What can hang from each mark:
q_651: q_172 q_255 q_422
q_255: q_877
q_194: q_290 q_422
q_290: q_194 q_997
q_93: q_194 q_651
q_877: q_422
q_172: q_864
q_422: q_651
q_997: q_93 q_422

Every row comes from one small tree of marks. Brackets hold a mark, then the marks that hang from it, in the order of their numbers. Every link used is in the known rows. Which tree was each row made from?
Known rows:
{q_93 {q_194 {q_290 q_997} q_422} {q_651 {q_172 q_864} q_255}}: [ 1.25 -0.99  0.14 -0.09  0.31 -1.98  0.23 -2.34  0.40  0.18  1.05  0.14
  0.61  0.52 -2.33  1.61  0.41 -0.85 -1.25 -2.34 -0.83  1.14  1.61  0.17
  1.36 -2.17  0.09  1.00  0.53 -0.50 -0.84  3.91  0.02  1.07]
{q_877 {q_422 {q_651 q_255}}}: [ 0.68 -0.11  0.31 -0.18  0.90 -0.17  0.80 -1.15  0.75 -0.35 -0.30  0.58
 -0.10  0.31 -1.27  0.54  0.38 -0.58  3.24 -0.55 -0.88 -2.79  0.21 -1.08
 -1.64 -0.57  1.14  0.51 -0.17 -0.93  1.87 -1.28 -1.21  0.67]
{q_194 {q_290 q_997} q_422}: [-0.07 -1.87  0.36 -1.63  0.25 -0.07  0.39 -3.86  0.40  0.00  0.40 -0.27
  0.22  0.54 -2.00  0.79  0.39 -1.61  0.22  0.58 -6.70 -1.49 -2.13 -0.93
  0.64 -1.97  0.15 -0.05 -0.91  0.21  0.70 -0.64  0.38  0.67]
{q_651 q_172 q_255}: [ 1.11  1.32 -0.21 -0.11  0.33 -0.49  0.58 -0.39  1.68 -0.07 -1.26 -0.59
  0.87 -0.14 -0.56  1.48  1.17 -0.05  1.20 -1.19  4.82 -0.77 -1.77 -0.37
 -1.00 -1.50  3.44  1.15  0.60 -0.83  1.18  0.37 -0.02  1.17]
{q_997 q_93 {q_422 {q_651 q_255}}}: [ 0.64  0.78  0.09 -0.75  1.35  0.21  0.44  1.27  2.61 -0.16 -1.27  0.46
 -0.09 -0.39 -0.63  0.01  0.26 -0.27  1.05  1.49  4.30 -0.06 -1.30  0.01
 -1.27 -0.39  1.39  0.25 -0.56 -1.30  1.62 -2.68 -1.03  0.38]
{q_93 {q_194 q_422} {q_651 q_255}}: [ 1.15 -0.52  0.15  0.89  0.46 -1.98 -0.33 -1.20  1.00 -0.23  0.91  0.55
  0.36  1.04 -2.53  1.54 -0.58 -1.15 -0.20 -0.34 -0.12 -0.37  2.78  0.54
  0.54 -0.47  0.88 -0.25  0.28 -0.69 -1.04  1.61 -0.94  0.66]
{q_290 {q_194 {q_422 {q_651 q_172 q_255}}} {q_997 q_93}}: [-1.30  0.33 -0.03 -1.02  0.26 -0.64  0.87 -0.94  1.33  0.53 -1.06 -1.58
  0.13 -0.78 -0.05  0.27  1.57 -1.04 -1.91 -0.38 -2.15  1.57 -2.31 -0.61
  0.27 -0.94  1.39  1.02 -0.01  0.13 -0.87 -1.85  1.04  0.19]
{q_194 {q_290 q_997} {q_422 {q_651 q_255}}}: [-0.12 -1.23  0.23 -1.61  0.27 -0.36  0.29 -3.54  0.60 -0.32  0.62 -0.70
  0.13  0.50 -1.47  0.60  0.79 -1.04  0.27 -0.23 -2.99 -0.63 -0.18 -1.03
  1.68 -1.70 -0.42  0.16 -0.62 -0.06  0.39 -1.67  0.08  0.68]
{q_93 {q_651 q_172 q_422}}: [ 0.69 -0.14  0.46 -0.31  0.51 -0.40 -0.15  1.90  0.89 -0.78 -0.64  0.43
  0.28  0.24 -1.34  1.37 -0.30 -0.79 -0.32 -0.36  2.01 -0.94 -0.29 -2.52
 -0.33 -1.64  0.93 -0.25 -0.32 -0.24  1.01  1.52  0.77  0.33]
{q_290 {q_194 {q_422 {q_651 q_255}}} {q_997 q_93}}: [-1.36  0.10  0.01 -0.87  0.25 -0.58  0.76 -1.45  1.26  0.47 -0.80 -1.42
  0.09 -0.56 -0.09  0.09  1.19 -1.22 -1.49  0.11 -3.22  1.50 -1.87 -0.22
  0.33 -0.80  1.14  0.74 -0.04  0.05 -1.23 -2.16  0.71  0.06]
{q_194 {q_422 q_651}}: [-0.29  0.67  0.46 -0.54  0.48  0.01 -0.03 -0.75  0.24 -0.60  0.09  0.45
 -0.02  0.50 -1.55  0.66 -0.47 -1.17  0.89  0.99 -1.22 -2.17  0.16 -2.12
 -0.42 -0.28  1.30 -0.78 -0.94  0.08  1.22 -2.82  0.00  0.42]
{q_997 {q_93 {q_194 {q_422 q_651}}}}: [ 0.72  0.15  0.33 -0.36  0.58 -0.87  0.02  0.16  1.11 -0.09 -0.80  0.64
  0.21 -0.05 -1.68  0.33  0.21 -0.79 -0.08  0.91  0.36 -0.45 -1.22 -0.03
 -1.41  0.14  2.19 -0.33 -0.27 -0.54  0.17 -2.20 -1.20  0.29]
{q_290 {q_997 q_422}}: [-0.48 -0.75  0.69  0.03  0.03  0.39  0.99 -1.11  1.62  0.21 -0.57 -0.70
  0.15  0.32 -0.66  0.46 -0.74 -1.83  1.24  1.94 -2.63 -0.16 -2.29  0.06
 -1.07 -1.70  1.19  0.53 -0.10 -0.63  0.29  2.32  0.38 -0.16]
{q_255 {q_877 {q_422 {q_651 q_172}}}}: [-0.42 -1.11  0.65 -0.21  0.46  0.03  0.96  0.33 -0.43 -0.01 -0.26  0.74
  0.16  0.34 -1.79  0.54 -1.40 -0.64  2.58  0.21 -0.09 -4.71  0.07 -0.88
 -2.00 -0.65  1.80  0.84 -0.19 -0.46  1.66 -1.14  0.38  0.58]
{q_651 q_172}: [ 0.68  1.09  0.45 -0.20  0.10 -0.17  0.56  0.44  1.12 -0.29 -1.29  0.08
  0.64 -0.11 -1.01  1.13  0.26 -0.84  1.06 -0.23  1.88 -1.88 -2.79 -1.88
 -1.78 -1.49  3.23  0.36 -0.01 -0.13  1.29  0.84  0.47  0.56]
{q_93 q_651}: [ 0.75  0.13  0.68  0.68  0.16 -1.04 -0.27 -0.67  1.38 -0.92  0.19  0.37
  0.47  0.74 -1.31  0.81 -1.37 -1.62  1.45  1.20 -1.90 -1.98  0.20 -1.30
 -0.14 -1.17  1.45 -0.55 -0.12 -0.21 -0.71  1.39 -0.33 -0.23]
{q_172 q_864}: [ 0.60  1.19  0.53  0.29  0.32  0.54  0.49 -2.20 -0.46 -0.21  0.25  1.14
  0.79  0.38 -0.62  0.29 -1.49 -1.23  2.49  0.31 -2.41 -0.81 -1.26 -0.73
 -2.29 -2.03  2.27  0.32  0.35 -0.66  0.42  1.40 -0.70  0.44]
{q_194 {q_290 {q_997 q_93}} {q_422 {q_651 {q_172 q_864} q_255}}}: [ 0.11 -0.47  0.09 -2.09  0.55 -0.40  0.47 -2.71  0.43 -0.07  0.03 -0.57
  0.28 -0.26 -1.13  0.53  1.55 -0.45 -0.61 -1.10 -1.47  0.33 -1.38 -1.14
  1.35 -1.93  0.21  1.03 -0.58 -0.12  1.04 -1.86  0.41  0.97]
{q_877 {q_422 q_651}}: [ 0.48 -0.21  0.63 -0.24  0.78  0.03  0.79 -0.68  0.46 -0.47 -0.33  0.90
 -0.22  0.34 -1.49  0.36 -0.10 -0.99  3.14 -0.11 -2.40 -3.30 -0.28 -1.84
 -1.98 -0.55  1.05  0.08 -0.45 -0.59  1.90 -1.04 -0.97  0.36]
{q_93 q_194 {q_651 q_255}}: [ 1.51 -0.44  0.33  1.42  0.14 -2.11 -0.24 -0.93  1.53 -0.41  0.64  0.35
  0.58  1.04 -1.93  1.27 -0.87 -1.18  0.66 -0.40  1.37 -0.14  2.55  0.91
  0.09 -0.80  1.27 -0.14  0.90 -1.01 -1.86  2.94 -1.44  0.25]

Which tree is each row?
[ 0.43  0.64  0.42 -0.83  1.24  0.37  0.40  1.73  2.31 -0.25 -1.29  0.73
 -0.19 -0.40 -0.83 -0.19 -0.20 -0.67  0.95  1.97  2.84 -0.59 -1.81 -0.73
 -1.60 -0.40  1.27 -0.13 -0.87 -0.94  1.67 -2.42 -0.80  0.06]	{q_997 q_93 {q_422 q_651}}
[-0.39 -0.79  0.67 -0.18  0.53  0.22  1.05 -0.10 -0.96  0.08 -0.03  1.04
  0.26  0.28 -1.64  0.43 -1.61 -0.58  2.73 -0.10 -0.41 -4.27  0.24 -0.76
 -2.22 -0.96  1.75  1.08 -0.07 -0.55  1.72 -0.66  0.35  0.70]	{q_255 {q_877 {q_422 {q_651 {q_172 q_864}}}}}
[-0.65 -0.30  0.05 -0.52  0.55 -0.57  1.11 -0.18  2.60  0.74 -1.22 -1.26
  0.13 -0.70 -0.10  0.33  0.86 -1.31 -1.47  0.26 -1.76  1.91 -2.60  0.26
 -0.14 -1.65  0.99  1.30  0.12 -0.40 -1.04  1.21  0.94 -0.02]	{q_290 q_194 {q_997 {q_93 {q_651 q_172 q_255}} q_422}}
[-0.01 -1.45 -0.31 -0.65  0.77  0.80  0.21  0.54  0.03  0.04 -0.60  0.18
  0.41  0.54 -1.03  1.22 -0.51  0.26  0.89 -0.15  5.05 -1.08  0.69  0.73
 -1.07 -1.18  1.11  0.52  0.30 -1.47  1.63 -1.65 -0.02  1.26]	{q_651 {q_255 q_877} q_422}
[ 0.29 -0.46  0.07 -1.81  0.71 -0.12  0.28 -2.33 -0.27 -0.26  0.58  0.48
  0.32  0.30 -1.88  0.79  0.36 -0.32  0.44 -1.33  0.10 -1.96  0.29 -1.57
  0.74 -1.79  0.34  0.39 -0.67 -0.08  1.63 -2.35  0.29  1.39]	{q_194 q_290 {q_422 {q_651 {q_172 q_864} {q_255 q_877}}}}
[ 0.38 -1.57  0.64 -0.41 -0.02 -0.94  0.29 -2.18  0.26 -0.06  0.62  0.29
  0.10  0.83 -2.40  0.66 -0.22 -1.53 -0.16 -0.39 -2.09 -0.39  0.76 -0.30
  0.11 -1.13 -0.01 -0.45 -0.05 -0.25 -0.68  0.97 -0.74  0.36]	{q_93 {q_194 {q_290 q_997} {q_422 q_651}}}
[-0.98  0.17  0.10 -0.75  0.50 -0.17  1.26  0.11  2.34  0.67 -1.43 -1.31
  0.02 -0.84  0.26 -0.05  1.05 -1.09 -1.13 -0.02  0.17  2.04 -2.47  0.00
 -0.42 -1.42  1.03  1.17  0.17 -0.46 -0.70 -0.10  0.80 -0.05]	{q_290 q_194 {q_997 q_93 {q_422 {q_651 q_172 q_255}}}}
[ 0.26 -0.72  0.40  0.02  0.34 -0.85  0.82  0.11  2.27  0.43 -0.90 -0.77
  0.21 -0.21 -0.88  0.67  0.31 -1.13 -0.53  0.92  0.11  1.50 -1.79  1.04
 -0.33 -1.31  1.24  1.14  0.22 -0.92 -0.30  2.50  0.14 -0.01]	{q_290 {q_997 {q_93 q_194 {q_651 q_172 q_255}} q_422}}
[-0.02  0.06  0.44 -0.16  0.33 -0.22  1.08  0.02  1.55  0.46 -0.87 -0.57
  0.20 -0.39 -0.35  0.18  0.30 -0.84 -0.07  0.36  1.59  2.10 -1.52  0.73
 -0.81 -1.39  1.24  1.29  0.40 -1.06  0.08  1.72 -0.08  0.06]	{q_290 {q_997 {q_93 q_194} {q_422 {q_651 {q_172 q_864} q_255}}}}
[ 0.77  0.26  0.29 -0.40  0.89 -0.19  0.96 -0.42  0.76 -0.27 -0.70  0.49
 -0.05  0.00 -1.25  0.77  0.92 -0.33  2.73 -1.29  0.57 -2.67 -0.35 -1.61
 -1.65 -0.76  1.49  0.86 -0.13 -0.79  2.38 -0.86 -0.67  0.88]	{q_877 {q_422 {q_651 q_172 q_255}}}
[-1.51 -0.54  0.27 -0.45 -0.07 -0.20  0.90 -2.27  0.73  0.57 -0.35 -1.15
  0.17  0.04 -0.67  0.50  0.21 -2.01 -0.88  0.43 -6.43  0.29 -2.08 -0.66
 -0.31 -1.39  1.12  0.34 -0.10  0.34 -1.14  0.20  1.15  0.06]	{q_290 {q_194 q_422} q_997}
[ 0.11  1.57  0.32  0.05  0.20 -0.20  0.54  0.19  0.07 -0.45 -0.23  0.03
  0.66  0.01 -0.23  0.52 -0.59  0.01  1.66 -1.28  6.23 -1.05  1.07 -0.98
 -0.60 -1.34  2.21  1.03  0.62 -0.74  0.64 -0.73  0.10  0.67]	{q_422 {q_651 {q_172 q_864} {q_255 q_877}}}
[ 0.69 -1.60  0.47 -1.40  0.37 -0.37  0.62 -1.74  1.98 -0.07 -0.53 -0.40
  0.33 -0.04 -1.27  0.37  0.52 -1.27  0.30  0.48 -2.71 -0.33 -2.93 -0.50
  0.24 -2.46  0.33  0.63 -0.42 -0.35  0.34  1.34  0.10  0.22]	{q_194 {q_290 {q_997 {q_93 {q_651 q_172}} q_422}}}
[ 1.41 -0.38  0.10  0.01  1.33 -0.97  0.21  1.04  2.78  0.19 -0.69  0.88
  0.07  0.00 -1.80  0.65 -0.17 -0.69 -0.03  1.16  2.40  0.57 -0.33  1.24
 -1.01 -0.51  1.06  0.26 -0.19 -1.42  0.36  0.54 -1.25  0.44]	{q_997 {q_93 q_194 {q_651 q_255}} q_422}
[ 0.55  1.76  0.29 -0.01  0.16 -0.49  0.32  0.41  1.37 -0.79 -0.77 -0.45
  0.46  0.02 -0.22  0.71  0.46 -0.19  1.44 -0.98  6.30 -0.76  0.34 -1.59
 -0.26 -0.98  2.22  0.41  0.36 -0.63  0.62 -1.05 -0.29  0.43]	{q_422 {q_651 q_172 q_255}}
[ 0.87 -0.56  0.07  0.03  0.74 -1.69 -0.18 -0.11  1.30  0.02 -0.27  0.45
  0.44  0.13 -1.97  0.80 -0.16 -0.55 -0.46  0.71  0.43 -0.62  0.22  1.12
 -0.29  0.01  1.98  0.22  0.02 -0.81 -0.51 -1.34 -0.90  0.54]	{q_997 {q_93 {q_194 q_422} {q_651 {q_255 q_877}}}}
[ 0.01  1.17  0.12 -0.74  0.60 -0.19  0.15 -0.41  0.53 -0.42 -0.26  0.06
  0.16  0.17 -1.34  1.12  0.52 -0.51  0.40 -0.20  1.84 -1.51  0.08 -1.88
 -0.09 -0.51  1.79 -0.03 -0.62 -0.11  1.67 -2.61  0.31  0.93]	{q_194 {q_422 {q_651 q_172 q_255}}}
[ 0.57  0.14  0.59 -0.44  0.77 -0.04  0.94  0.07  0.54 -0.37 -0.73  0.77
 -0.15  0.05 -1.47  0.60  0.48 -0.72  2.62 -0.85 -0.89 -3.16 -0.81 -2.37
 -2.04 -0.76  1.43  0.49 -0.41 -0.44  2.41 -0.59 -0.44  0.58]	{q_877 {q_422 {q_651 q_172}}}
[ 1.42 -2.09  0.16 -0.32  0.24 -1.57  0.09 -0.02  1.08 -0.13  0.13 -0.19
  0.41  0.55 -2.01  1.64  0.74 -0.52 -1.63 -2.53  3.19  1.59  1.54 -0.01
  1.14 -2.25 -0.53  0.48  0.75 -0.91 -0.64  4.04 -0.07  0.79]	{q_93 {q_194 {q_290 q_997}} {q_651 q_172 q_255 q_422}}
[-1.47 -0.12  0.30 -0.21  0.23  0.27  1.51 -0.67  0.98  0.75 -0.43 -0.96
  0.14 -0.28  0.08  0.12 -0.36 -1.33 -0.28 -0.47 -0.38  1.22 -0.79 -0.09
 -0.57 -2.06  0.62  1.39  0.48 -0.44 -0.80  1.69  1.28  0.13]	{q_290 q_194 {q_997 {q_422 {q_651 {q_172 q_864} {q_255 q_877}}}}}
[ 0.18 -0.67 -0.38 -1.07  0.75  0.66  0.54  2.08  0.10  0.21 -1.41 -0.13
  0.56 -0.09 -0.98  1.73  0.58  0.80 -0.22 -1.61  8.05 -0.84 -0.52 -0.33
 -1.15 -1.58  1.92  1.22  0.34 -1.18  2.63 -0.80  1.09  1.69]	{q_651 q_172 {q_255 q_877} q_422}
[ 1.15 -2.15  0.80  0.50 -0.01 -1.73  0.13 -1.58  1.47 -0.26  0.89  0.36
  0.25  1.02 -2.42  0.82 -1.07 -1.92  0.00 -0.07 -2.53 -0.05  1.35  0.20
  0.57 -1.82 -0.54 -0.27  0.30 -0.53 -1.84  4.54 -0.73 -0.14]	{q_93 {q_194 {q_290 {q_997 q_422}}} q_651}
[-0.12 -0.16  0.36 -0.22 -0.12 -0.91  0.67 -0.69  1.30  0.24 -0.95 -1.16
  0.39 -0.27 -0.57  0.51  0.90 -0.90 -0.51  0.33  0.06  1.19 -1.85  0.55
 -0.22 -0.81  1.98  1.00  0.36 -0.56 -0.54  0.32  0.01  0.06]	{q_290 {q_997 {q_93 {q_194 {q_422 {q_651 q_172 q_255}}}}}}
[ 1.33 -1.08  0.27 -0.91  1.22 -0.15  0.55  0.34  2.29  0.39 -0.97  1.26
  0.03 -0.10 -2.10  0.23  0.05 -0.88  0.28  1.25  0.70 -0.17 -2.20  0.77
 -1.96 -0.93  0.99 -0.06 -0.52 -1.19  1.11 -0.18 -1.37  0.53]	{q_997 {q_93 {q_194 q_290}} q_422}
[-1.24 -0.19  0.29 -0.14  0.20  0.06  1.23 -1.01  1.86  0.46 -0.53 -1.21
 -0.03 -0.05  0.04  0.07 -0.02 -1.67 -0.08  0.16 -1.45  1.37 -0.98 -0.13
 -0.32 -1.69  0.36  0.68  0.29 -0.43 -1.16  1.21  0.65 -0.16]	{q_290 q_194 {q_997 {q_422 {q_651 q_255}}}}
[ 1.20 -0.18  0.04 -1.03  0.72 -1.11  0.14 -0.45  1.35  0.01 -0.84  0.41
  0.37 -0.23 -1.78  0.54  1.23 -0.30 -0.48 -0.41  1.66 -0.09 -1.45  0.09
 -0.69 -0.54  1.86  0.18 -0.15 -0.66  0.45 -2.07 -1.12  0.78]	{q_997 {q_93 {q_194 q_290 {q_422 {q_651 q_172 q_255}}}}}
[ 0.42 -0.17  0.59  0.36  0.21 -0.80  0.07 -0.57  0.21 -0.19  0.31  0.88
  0.09  0.83 -2.32  0.82 -0.72 -1.35  0.31  0.13  0.13 -1.12  1.29 -0.58
 -1.11 -0.16  1.26 -0.87 -0.06 -0.37 -0.14  0.02 -0.91  0.40]	{q_93 {q_194 {q_422 q_651}}}
[ 0.80 -1.69  0.73  0.02 -0.07 -0.75  0.56 -1.66  1.04 -0.01  0.29  0.34
  0.20  0.80 -1.99  0.42 -0.55 -1.59  0.62 -0.21 -0.69 -0.03  0.19  0.29
 -0.64 -1.61  0.15 -0.26  0.37 -0.69 -0.96  2.66 -1.11  0.10]	{q_93 {q_194 {q_290 {q_997 {q_422 q_651}}}}}
[ 1.28 -0.09  0.46  0.34  0.44 -1.63 -0.21  0.32  1.76 -0.35 -0.62  0.60
  0.44  0.10 -1.58  0.44 -0.33 -1.06  0.04  0.96 -0.14 -0.31 -0.80  0.23
 -0.96 -0.31  2.06 -0.25  0.13 -0.66 -1.00  0.10 -1.31 -0.14]	{q_997 {q_93 q_194 q_651}}
[-0.61  0.71 -0.04 -0.50  0.62 -0.24  0.35 -1.23  0.83 -0.01 -0.20 -0.02
  0.09  0.16 -0.97  0.52  0.19 -1.19 -0.07 -0.41 -1.42 -0.88 -0.07 -1.40
 -0.50 -0.71  1.27 -0.34 -0.26  0.07 -0.35 -2.47  0.13  0.57]	{q_290 {q_194 {q_422 {q_651 q_255}}}}
[-0.88 -0.52  0.23 -0.67  0.10 -0.70  0.74  0.00  1.60  0.36 -1.31 -1.30
  0.26 -0.65  0.00  0.30  0.90 -1.36 -1.90 -0.22 -2.66  1.77 -2.83 -0.68
 -0.17 -1.61  1.15  0.79  0.25  0.02 -1.52  0.75  1.11 -0.27]	{q_290 q_194 {q_997 {q_93 {q_651 q_172 q_422}}}}
